What can hang from each mark
C: V
X: B F
W: F H
G: B H
V: C F
N: H L
Q: B
F: V W
B: Q X
H: G N
J: H

Known rows, with every way that one mark hangs from another
W{H{G{B{Q}} N}}: [-1.098,-1.413,0.350,-0.216,0.692,0.552,-2.777,1.948,1.149,1.228,2.554,1.216,-3.852,0.893,0.453,0.063,1.618,2.079,-1.106,0.478,-4.936,-4.711,1.111,-0.006,4.463,-5.962,2.136,-0.726]
V{C F{W}}: [2.331,-1.551,2.724,-0.545,0.163,0.571,-2.122,2.416,2.817,0.521,0.560,4.000,-1.126,0.556,-0.638,0.584,1.927,-1.673,1.238,-1.287,0.695,-2.235,-0.520,1.870,3.931,-4.838,-0.513,0.144]
W{H}: [0.399,-0.934,0.496,-0.739,1.491,0.155,-2.949,3.091,2.952,1.139,1.115,2.349,-2.881,0.053,1.676,-0.269,1.342,2.352,-0.641,-0.329,-1.119,-1.363,-0.441,0.052,4.747,-2.674,0.373,-1.333]
G{B{Q X} H{N{L}}}: [-1.057,-2.215,3.395,-1.501,1.966,1.238,-3.208,3.453,1.811,1.209,-2.421,1.328,-4.266,1.094,0.977,-0.545,-2.221,0.512,-2.222,-1.721,-6.950,-7.529,0.761,0.576,2.997,-6.390,0.988,0.023]
X{B F{V W{H{G}}}}: [2.697,-0.844,2.551,1.131,0.009,4.226,-2.362,4.533,2.654,2.943,1.663,3.436,-2.815,1.352,0.738,1.119,1.723,1.021,-0.147,-1.695,-1.778,-3.418,0.568,0.668,0.548,-5.794,-0.599,-0.055]
J{H{G N{L}}}: [-0.649,-1.995,2.545,-0.511,-1.659,1.137,-1.238,2.597,1.295,1.732,2.287,3.734,-3.311,1.395,0.335,0.030,-0.336,2.649,0.821,0.456,-1.444,-3.460,0.182,2.800,3.344,-7.203,1.854,-0.465]
B{Q X{F{W{H{N}}}}}: [-1.636,-1.123,3.190,-0.986,0.448,0.812,-2.971,4.312,2.241,2.580,1.074,2.648,-1.291,3.061,1.009,0.344,2.369,-0.104,-0.006,-0.232,-3.272,-4.178,-0.309,0.448,1.407,-6.006,-0.850,-0.605]
C{V{F{W{H{G}}}}}: [-0.377,0.184,2.666,-0.042,-0.614,1.973,-2.336,3.063,2.072,1.526,3.266,1.907,-1.764,-0.866,0.184,0.313,1.618,0.549,2.358,0.115,-0.387,-4.644,0.809,0.805,5.143,-5.437,1.187,0.758]
F{V{C} W{H{N}}}: [1.553,-0.858,2.521,-0.991,-0.355,1.657,-3.632,2.669,2.405,0.710,3.845,4.270,-3.983,1.558,-1.113,1.332,2.433,1.381,1.705,-1.474,-3.309,-1.863,-0.058,1.636,1.523,-5.055,-1.265,-0.681]
B{Q X{F{V W}}}: [0.032,-1.896,4.332,-1.614,0.014,2.661,-2.729,2.966,2.645,2.456,-0.060,3.218,-0.436,1.930,-0.400,0.278,0.474,-0.849,-0.393,-0.891,-2.731,-4.684,-1.380,1.548,1.437,-5.713,-1.021,-0.501]
C{V{F{W}}}: [0.445,-0.711,3.623,-1.312,-0.659,1.441,-1.730,2.955,1.834,0.879,1.795,3.292,-1.244,-1.126,0.047,0.053,0.566,-0.875,2.178,0.031,1.512,-3.959,0.557,1.431,4.221,-4.747,0.046,0.962]
H{G{B{X}} N{L}}: [-1.607,-1.346,2.429,-2.085,-0.092,1.434,-1.468,2.658,0.742,0.566,-0.464,1.323,-3.975,0.686,-0.324,-0.055,-0.626,0.956,-1.679,0.946,-5.474,-6.126,1.703,2.976,3.864,-6.630,2.233,-0.284]
J{H{G{B} N{L}}}: [-0.221,-1.927,2.662,-0.764,-0.949,0.875,-1.824,1.541,1.122,1.539,1.479,3.148,-3.907,1.011,0.076,-0.309,-0.047,1.877,-0.034,0.574,-2.404,-4.299,0.266,2.360,3.125,-7.062,2.261,-0.201]
X{F}: [1.463,-1.802,2.068,-0.943,1.255,0.402,-1.657,3.911,2.312,1.012,-0.655,4.286,-0.973,0.084,1.561,0.016,0.009,-0.694,-0.930,-0.883,1.286,-2.225,0.007,1.656,2.880,-4.616,-0.175,-1.321]
C{V{F}}: [-0.050,-1.230,3.062,-0.565,0.099,0.647,-0.986,3.350,1.779,0.527,0.643,3.072,-1.081,-1.859,0.969,-0.269,-0.178,-0.791,1.323,-0.274,1.670,-4.227,0.496,1.705,5.213,-4.553,0.947,-0.067]
B{X}: [0.081,-1.396,3.090,-2.426,0.911,0.621,-2.092,3.401,2.099,1.467,-0.816,2.330,-1.194,0.105,-0.123,-0.329,-0.025,0.355,-1.239,0.719,-1.612,-2.997,-0.999,1.898,5.088,-2.808,0.534,-1.310]
W{F{V{C}} H{G N{L}}}: [-1.697,-1.235,-0.344,1.009,0.834,1.912,-1.891,4.310,2.921,-0.479,2.411,1.677,-3.895,1.600,0.958,-0.075,2.745,3.648,0.992,-1.268,-5.860,-3.948,-0.356,2.472,4.466,-6.459,0.657,-1.386]
X{B{Q} F}: [1.940,-3.152,1.773,0.639,1.165,1.421,-0.692,4.963,2.525,2.176,-1.495,3.718,-1.368,1.143,2.307,0.156,-0.209,-0.224,-1.980,-1.989,0.427,-3.238,0.000,0.197,1.465,-5.943,-0.343,-0.192]
G{H{N{L}}}: [0.459,-2.116,2.499,-1.123,1.078,1.392,-2.363,4.637,1.694,0.453,-0.425,3.748,-4.542,0.419,1.618,0.058,-2.749,1.827,-0.594,-2.058,-3.457,-4.412,1.939,1.448,3.055,-5.833,0.232,-0.292]
B{Q X{F{V{C}}}}: [0.215,-2.398,3.865,-0.588,1.148,1.248,-2.070,3.572,3.125,1.563,-1.613,3.200,-0.071,1.371,-0.222,0.468,0.318,-1.360,-0.933,-2.201,-2.739,-4.515,-2.060,2.244,2.400,-6.242,-0.311,-1.600]
F{V{C} W{H{G{B}}}}: [2.490,-0.280,1.903,-0.911,0.229,2.693,-4.497,1.020,3.070,1.047,2.817,2.169,-3.798,0.430,-2.388,1.105,2.385,1.210,0.397,-1.382,-4.454,-3.281,-0.862,1.192,3.253,-5.071,0.441,-0.418]
N{H{G{B{Q X}}} L}: [-2.126,-1.259,0.974,-0.810,-0.229,2.089,-1.603,2.152,2.463,1.027,-1.287,-0.370,-3.156,1.624,1.691,-0.415,-2.059,1.612,-2.027,0.300,-4.891,-6.137,-0.188,1.783,4.983,-7.690,2.124,0.455]
V{C}: [2.298,-2.006,1.536,-1.500,1.102,-0.408,-2.040,2.929,2.903,-0.024,-0.053,3.727,-1.917,-0.191,-0.507,0.552,0.392,0.282,-0.579,-1.385,-0.012,-1.317,-1.165,1.888,4.816,-4.182,0.282,-1.152]
H{G N{L}}: [-1.058,-1.994,1.133,-1.388,-0.979,1.589,-0.690,3.017,0.900,0.096,1.336,2.959,-3.943,0.631,0.285,0.399,-1.291,2.338,-0.413,0.163,-3.112,-4.148,2.350,3.037,3.976,-7.136,1.739,-0.177]
C{V{F{W{H{N{L}}}}}}: [-1.661,-0.065,2.688,-0.397,-0.715,1.177,-1.863,3.820,2.081,0.606,2.479,2.874,-3.254,0.002,1.767,0.017,1.095,0.804,2.705,-0.598,-0.575,-4.592,1.887,1.312,2.872,-6.176,-0.091,1.125]
W{F}: [0.107,-2.173,0.219,-1.354,1.592,0.504,-1.592,3.818,2.632,0.043,0.454,2.470,-1.326,0.261,1.099,-1.280,1.623,1.522,-0.466,0.560,-0.573,-2.005,-1.535,1.052,6.036,-2.383,0.164,-1.162]
H{G{B{X{F}}} N{L}}: [-1.513,-1.200,2.752,-1.326,0.389,1.274,-1.322,3.468,0.836,0.833,-1.027,2.027,-3.167,1.219,0.384,0.072,-0.342,-0.297,-1.712,0.329,-4.455,-6.450,1.847,3.200,2.563,-7.642,1.856,-0.560]
Q{B{X{F{V{C} W{H}}}}}: [1.491,-0.997,3.098,-0.129,1.392,1.854,-2.942,4.569,4.260,2.688,0.917,4.338,-0.481,1.645,0.737,0.567,1.817,-0.700,-0.139,-3.105,-2.020,-3.456,-0.544,0.532,0.511,-4.234,-1.689,-1.311]

Rows
[3.008,-3.212,2.639,1.232,1.078,2.172,-0.945,4.618,3.117,1.708,-1.409,4.411,-1.577,1.075,0.956,1.017,-0.020,-0.732,-1.340,-3.893,-0.758,-3.539,-0.903,1.246,0.543,-6.913,-0.890,-0.612] -> X{B{Q} F{V{C}}}
[2.388,-0.574,2.238,-1.007,0.236,2.081,-4.179,2.179,3.630,0.960,2.733,3.542,-3.330,0.826,-1.191,0.971,2.149,1.507,1.133,-2.021,-2.623,-1.356,-1.273,1.054,2.625,-4.140,-1.214,-0.648] -> F{V{C} W{H}}
[1.413,-0.584,1.685,0.731,0.221,0.973,-2.827,2.696,3.172,1.091,1.993,2.368,-1.759,0.884,-0.447,0.869,3.157,-0.147,1.522,-1.067,-1.287,-2.830,-0.426,1.074,4.913,-5.555,0.611,0.003] -> V{C F{W{H{G}}}}
[1.901,-1.890,2.896,-1.370,2.018,0.705,-3.414,3.332,0.675,0.759,-0.119,3.256,-4.115,-0.324,0.381,0.028,-1.471,-0.023,-1.436,-0.968,-3.838,-5.081,1.661,0.517,3.373,-4.556,0.899,-0.679] -> G{B H{N}}
[-0.423,-2.318,3.821,-0.932,0.756,1.888,-1.886,3.471,2.583,2.085,-1.368,3.030,-0.166,1.139,0.522,-0.151,-0.247,-0.784,-1.245,-1.198,-2.724,-4.951,-1.331,1.827,2.344,-5.536,-0.176,-1.470] -> B{Q X{F{V}}}
[0.461,-0.680,1.921,-0.598,-1.039,2.986,-3.216,2.547,2.674,0.516,3.527,3.194,-4.824,1.763,-1.277,1.400,1.459,2.571,1.515,-1.803,-5.035,-3.381,0.763,2.466,1.966,-7.251,-0.203,-0.057] -> F{V{C} W{H{G N{L}}}}
[-0.134,0.045,2.760,-0.434,-0.047,1.220,-2.553,3.340,2.478,1.269,2.573,2.505,-1.820,-0.893,0.976,-0.061,1.762,0.141,2.333,-0.299,0.665,-3.658,0.411,0.476,4.216,-4.366,0.127,0.676] -> C{V{F{W{H}}}}
[0.705,-1.746,4.125,-1.924,0.814,2.259,-3.378,1.791,2.431,1.952,-0.997,2.358,-1.445,1.267,-0.688,-0.200,0.799,-1.777,-1.474,-0.625,-3.577,-5.605,-1.187,1.013,1.500,-5.219,-0.332,-0.300] -> G{B{Q X{F{V W}}}}
[0.051,-1.832,3.126,-0.945,0.622,2.578,-2.274,1.793,1.793,1.835,-0.757,1.379,-1.244,0.399,-1.084,0.033,-0.063,-0.791,-2.034,-0.159,-4.732,-6.703,-0.486,1.853,3.604,-6.393,1.925,-1.013] -> H{G{B{Q X{F{V}}}}}
[-0.586,-1.085,3.602,-0.774,0.558,2.491,-3.512,3.421,3.251,2.756,0.493,2.422,-1.025,2.213,0.507,0.145,1.687,0.121,-0.143,-1.099,-3.692,-4.415,-1.546,0.589,1.452,-5.340,-1.113,-0.794] -> B{Q X{F{V W{H}}}}
[2.475,-1.389,3.480,-1.420,-0.082,2.745,-2.702,2.902,2.281,1.389,1.192,5.060,-1.620,0.698,-0.122,0.547,0.378,-0.736,0.390,-1.294,-0.200,-2.642,0.038,1.991,0.879,-5.064,-1.487,-0.490] -> X{F{V W}}
[-0.643,-1.059,-0.261,0.530,1.235,2.534,-2.548,3.493,2.914,0.733,2.770,0.895,-2.375,0.393,0.778,-0.828,2.721,3.533,0.277,0.270,-4.291,-3.542,-1.325,0.902,6.152,-3.431,1.098,-1.840] -> W{F{V} H{G}}
[-0.013,-0.143,2.296,0.019,1.585,2.007,-3.352,2.828,2.516,2.050,0.177,1.013,-2.309,0.282,0.255,-0.048,1.695,0.401,-1.266,-0.260,-4.626,-5.221,-0.411,1.170,3.708,-4.665,1.514,-1.806] -> W{H{G{B{X{F{V}}}}}}
[1.628,-0.545,2.339,-0.763,-0.448,2.207,-4.018,1.551,1.777,0.802,3.858,2.950,-4.365,1.119,-2.321,1.376,2.593,1.057,0.955,-0.952,-5.294,-3.792,0.492,1.796,2.364,-6.142,0.359,-0.403] -> F{V{C} W{H{G{B} N}}}
[1.500,-1.689,3.833,-1.363,0.398,2.763,-2.071,4.240,3.043,2.841,0.598,4.883,-0.060,1.215,0.617,0.160,0.092,-1.232,-0.625,-1.797,-1.320,-4.161,0.394,1.087,0.456,-4.006,-1.469,-0.793] -> Q{B{X{F{V W}}}}
[-2.093,-1.047,-0.312,0.399,1.158,2.420,-2.416,3.191,2.176,-0.260,1.996,0.685,-4.707,1.064,1.352,-1.042,2.471,3.467,-0.228,-0.035,-6.744,-5.404,0.520,1.587,4.332,-5.463,1.366,-1.024] -> W{F{V} H{G{B} N{L}}}
[1.898,-1.094,2.839,1.173,-0.468,3.925,-2.022,5.158,1.474,2.769,2.778,4.112,-3.364,1.974,0.633,1.359,1.865,0.877,0.471,-1.333,-2.595,-3.890,1.749,1.165,-0.352,-6.750,-0.712,-0.084] -> X{B F{V W{H{G N}}}}
[0.008,-0.457,1.395,-1.325,-0.815,1.692,-3.250,2.751,1.290,1.594,4.372,2.794,-3.615,1.458,-0.434,0.862,2.072,2.323,0.959,0.916,-3.084,-2.595,1.309,0.853,3.575,-5.226,0.541,-0.074] -> F{W{H{G N}}}
[1.530,-1.595,2.684,-0.883,-0.255,0.937,-2.583,0.916,1.703,2.299,1.503,2.666,-2.147,-0.069,-0.822,-0.400,0.633,1.084,-0.420,0.964,-0.830,-3.356,-1.506,1.345,4.787,-4.822,2.488,-0.778] -> J{H{G{B}}}
[-0.869,-0.089,2.159,-0.994,-0.258,2.591,-2.212,3.165,2.344,1.292,-0.855,1.086,-2.688,2.249,1.539,0.101,-1.085,0.123,-1.069,0.243,-3.374,-5.529,0.408,2.420,2.928,-7.864,0.846,0.718] -> N{H{G{B{X{F{W}}}}} L}
[-0.788,-1.350,0.250,0.977,0.969,1.435,-2.147,4.260,2.060,0.037,3.725,2.076,-2.941,1.345,-0.034,0.210,3.677,2.805,1.160,-0.423,-5.172,-3.437,-0.815,2.028,5.154,-5.339,0.879,-1.951] -> W{F{V{C}} H{G N}}
[1.750,-0.361,1.731,0.555,0.785,0.837,-3.384,1.731,2.986,0.933,1.364,1.810,-2.268,0.430,-0.620,0.582,3.553,-0.847,0.704,-0.980,-2.015,-3.675,-0.340,0.742,4.736,-5.320,0.950,0.147] -> V{C F{W{H{G{B}}}}}
[0.935,0.043,2.845,0.132,0.893,0.909,-3.429,2.369,3.034,1.516,0.556,1.049,-1.639,0.917,-1.074,0.402,3.748,-1.404,0.566,-0.426,-3.223,-4.658,-0.899,1.071,5.028,-4.992,1.036,-0.128] -> V{C F{W{H{G{B{X}}}}}}
[1.309,-2.356,1.096,-0.724,1.518,1.207,-1.851,3.469,3.165,-0.539,0.749,3.133,-1.506,0.221,-0.273,-0.523,1.873,1.150,0.221,-1.098,-1.870,-2.286,-2.398,2.247,5.223,-3.424,-0.412,-1.695] -> W{F{V{C}}}
[0.665,-0.759,3.983,-2.279,0.638,1.374,-2.652,4.228,2.372,2.134,-0.367,3.435,-0.499,1.430,0.027,0.235,1.065,-1.284,-0.427,0.167,-0.586,-3.154,-0.752,1.774,2.438,-4.236,-0.758,-0.724] -> B{X{F{W}}}
[1.955,-2.539,2.130,-1.192,2.521,1.160,-3.900,2.150,2.410,1.344,-1.474,1.879,-3.248,-0.470,0.593,-0.533,-1.922,0.304,-2.356,-1.971,-3.884,-5.415,-0.275,-0.904,4.481,-4.651,1.079,-0.252] -> G{B{Q} H}
[1.181,-1.518,3.146,-1.578,0.829,1.531,-1.832,4.564,3.049,2.825,0.177,4.613,0.173,1.400,1.106,0.062,0.382,-1.217,-0.888,-1.294,-0.357,-3.597,0.452,0.490,1.242,-3.786,-1.288,-0.559] -> Q{B{X{F{W}}}}
[-0.121,-2.129,2.556,-2.380,1.489,0.440,-2.798,1.623,2.272,1.422,-1.690,1.164,-1.781,0.391,-0.255,-0.830,0.208,-0.265,-2.540,0.305,-3.434,-4.948,-1.301,0.434,4.639,-3.723,1.146,-0.645] -> G{B{Q X}}
[-0.394,-1.099,0.224,0.654,1.596,1.221,-2.803,3.179,2.004,-0.248,2.893,1.393,-3.450,0.984,-0.410,-0.064,3.988,1.932,0.355,-0.311,-6.047,-4.406,-0.772,1.599,4.988,-5.142,1.262,-1.795] -> W{F{V{C}} H{G{B} N}}
[0.259,-0.663,1.600,-1.669,-0.202,0.817,-3.514,3.147,1.741,1.323,3.558,3.555,-3.646,1.563,0.300,0.455,2.153,2.039,0.977,0.441,-2.016,-1.523,0.922,0.426,2.633,-4.024,-0.684,-0.167] -> F{W{H{N}}}
[2.516,-0.911,1.971,0.430,1.126,1.958,-2.509,5.478,3.063,2.783,0.512,3.632,-2.541,1.734,2.061,0.585,2.192,0.515,-0.444,-1.444,0.459,-1.741,0.327,-0.381,0.598,-4.471,-1.313,0.139] -> X{B F{W{H}}}
[1.171,-2.149,3.404,-0.713,1.112,2.012,-1.270,4.575,2.990,2.440,-0.513,4.807,0.213,0.495,1.464,-0.141,-0.459,-1.148,-1.414,-2.015,-1.279,-4.466,0.433,1.298,1.232,-3.802,-0.768,-1.637] -> Q{B{X{F{V}}}}
[-0.035,-2.268,3.825,-1.473,1.970,0.861,-3.544,3.466,1.089,1.791,-1.211,1.822,-3.108,0.816,-0.040,-0.250,-1.206,-0.389,-2.079,-0.912,-6.313,-6.986,0.395,0.148,3.595,-5.345,1.020,-0.578] -> G{B{Q X} H{N}}
[0.916,-1.846,2.437,-1.384,1.897,1.149,-3.135,3.326,1.509,0.302,-1.372,2.848,-5.392,-0.087,1.264,-0.395,-2.389,0.697,-1.665,-1.890,-4.532,-5.551,2.031,0.900,2.896,-5.680,0.752,-0.053] -> G{B H{N{L}}}
[2.767,-1.961,2.416,1.502,0.853,2.852,-2.731,4.456,3.819,2.457,0.670,3.801,-2.487,2.250,0.941,1.254,2.255,0.271,-0.135,-3.863,-1.807,-2.924,-1.096,-0.024,-0.385,-6.685,-1.815,0.090] -> X{B{Q} F{V{C} W{H}}}
[3.073,-2.442,2.926,0.692,0.856,2.835,-0.839,4.922,2.257,1.879,-0.930,4.743,-2.017,0.254,1.574,0.424,-0.229,-0.387,-1.293,-2.189,0.252,-3.162,0.342,1.682,0.685,-4.953,-0.730,-0.786] -> X{B F{V}}
[1.659,-0.707,1.991,0.416,0.743,0.221,-3.021,2.976,3.562,0.885,1.400,3.041,-1.763,0.863,0.408,0.529,3.285,-0.541,1.465,-1.590,-0.197,-1.885,-0.786,0.710,3.974,-4.459,-0.527,-0.141] -> V{C F{W{H}}}
[0.777,-1.963,3.496,-1.605,2.617,1.257,-3.980,2.934,2.410,1.948,-2.452,0.935,-2.413,0.054,0.094,-0.643,-1.464,-0.233,-2.606,-1.318,-5.413,-6.558,-0.956,-0.479,4.746,-4.222,1.120,-0.607] -> G{B{Q X} H}
[-0.709,-0.640,2.489,-0.031,0.383,1.858,-3.292,1.714,2.503,2.436,0.853,0.290,-1.524,1.218,0.081,-0.360,2.886,-0.395,-0.105,0.581,-3.960,-5.792,-0.296,-0.106,4.800,-5.129,1.351,0.371] -> V{F{W{H{G{B{Q X}}}}}}
